Each row was made from one path, in order. Every step used is in the known rows, and no mark comes twice. Write each row's path.
In the rows, zero is written as 128.
Known rows:
a-u-q-f-x: [139 166  87 125  86 116 166 172 125 153  94  76 161  99 107 119 134  67
 114 140 139 105]
u-q-f-x: [138 152  89 120  76 104 158 182 122 169  85  86 144 130  98 111 137 105
 123 145 166 112]
u-q-f: [134 171  96 121  85 131 163 190 130 176 101  78 148 125 109 112 133 103
 140 135 153  97]
f-q-u: [117 124  92 150  97 125 171 177 121 172  94 107 160 143  82 120 137 118
 141 157 175  75]
q-f-a-u: [120 173  86 164 103 171 163 144 120 144  79  76 163 103  91 120 134  90
 137 144 166 109]
x-f: [109 123 104 140 115 125 162 165 124 161  95 120 146 119  80 114 124 109
 154 150 186 104]
a-f-q-u: [111 103  94 158 102 139 160 163 119 157  79 122 170 132  89 118 139 107
 140 157 188  86]
f-a: [122 137  91 152 111 161 154 148 117 153  99 113 161 119  99 132 145 101
 164 156 186 122]
x-m: [125 138  97 148 113  91 175 166 120 149 132  97 162 119  83  97 127 104
 161 159 152  96]
m-a-u: [127 179  91 153 116  90 146 158 132 137 120  99 196  87 108 113 146  76
 167 129 120 110]
f-q: [114 133  98 158 107 131 153 170 118 167  62 115 153 124  77 126 141 116
 141 171 176  91]
u-q: [136 149  99 113  97 125 156 191 137 174 123 104 159 120 123 127 145  88
 155 143 151 100]
u-q-f-x-m-a: [156 155  85 128  71  46 163 173 114 145 106  79 157 133  91  83 130 103
 129 132 139 119]
u-q-f-a-m-x: [149 148  86 145  71 197 130 159 113 149 113  65 168 130 113 130 140 119
 158 127 140 113]
f-a-m: [126 145  89 171 108 193 131 134 109 140 116  96 176 117 107 139 140 114
 170 153 171 114]
a-u-q-f: [134 181  92 127  95 141 165 179 137 159 107  67 166  94 120 119 133  67
 129 130 129  89]
m-x: [124 125  98 142 105 139 139 172 122 160 118 104 175 119  83 123 158 117
 187 145 140 112]
a-u: [117 163  95 148 123 135 164 165 135 154 114  95 178  85 105 127 140  69
 156 146 139  93]
m-a-u-q-f: [143 196  89 136  93  92 150 176 135 146 117  73 183  93 119 105 137  75
 146 114 110 106]
u-q-f-a: [139 162  90 131  80 161 161 170 122 163  92  82 147 129 113 122 136  99
 137 136 172 113]

Write each row's path:
[125  92  99 149 103 166 145 144 111 146  98 120 159 127  78 129 143 116
 171 142 179 132] : m-x-f-a
[133 114  91 167  98  61 166 152 113 128 119 108 180 132  85  81 131 108
 153 141 149  94] : x-m-a-f-q-u
[149 143  88 124  75  81 174 177 114 156 101  76 142 134  91  92 127 104
 120 146 154 109] : u-q-f-x-m
[119 144  97 155 112  91 130 154 127 141 103 125 189 106 102 104 144 102
 176 139 154 125] : m-a-f
[121 100 102 141 105 138 147 167 119 156 106 116 159 123  72 116 142 120
 174 142 160 115] : m-x-f
[154 180  88 144  92  62 171 168 126 131 135  63 177 100 107  80 124  74
 140 119 100  98] : x-m-a-u-q-f
[128 133  94 159 103 172 115 157 116 146 134  85 190 117  96 130 151 132
 190 142 123 104] : a-m-x
[124  80  97 148  91 139 158 170 113 161  93 113 155 146  65 120 139 130
 153 143 166  92] : m-x-f-q-u
[122  97  95 154 109  80 160 141 109 131  93 124 166 115  77  97 138  95
 139 168 181 124] : a-f-x-m
[141 150  93 133 101 170 162 154 132 143 114  98 170  94 135 143 146  51
 142 137 154 114] : f-a-u-q
[157 142  88 132  93  32 165 156 117 125 128  96 178 104 103  95 140  65
 133 135 120 123] : f-x-m-a-u-q
[143 141  85 154 108  35 162 144 112 120 116 103 182 100  82  90 137  79
 141 145 130 124] : f-x-m-a-u
[150 177  83 135  84  69 149 167 126 140 100  83 177  98 109 105 141  73
 129 119 121 120] : m-a-u-q-f-x
[133 124 100 131 106 165 169 149 125 142 100 111 151 102 118 136 130  57
 129 134 177 114] : x-f-a-u-q
[143 176  93 130 102  90 148 176 142 143 133  95 191  87 131 117 146  61
 156 117 109 109] : m-a-u-q
[124 101  99 169  98 175 118 147 102 145  91  96 168 126  73 132 137 142
 161 150 146  97] : a-m-x-f-q
[127 143  84 154  90  74 173 156 105 148  84  82 146 131  56  81 124 123
 128 162 168 111] : q-f-x-m
[109 112 101 165 111 141 144 155 117 151  51 130 161 112  84 125 142 107
 139 170 188 101] : a-f-q
[131 151  85 177  89 201 123 136 102 139  96  65 172 128  83 123 139 142
 168 139 153 115] : q-f-a-m-x
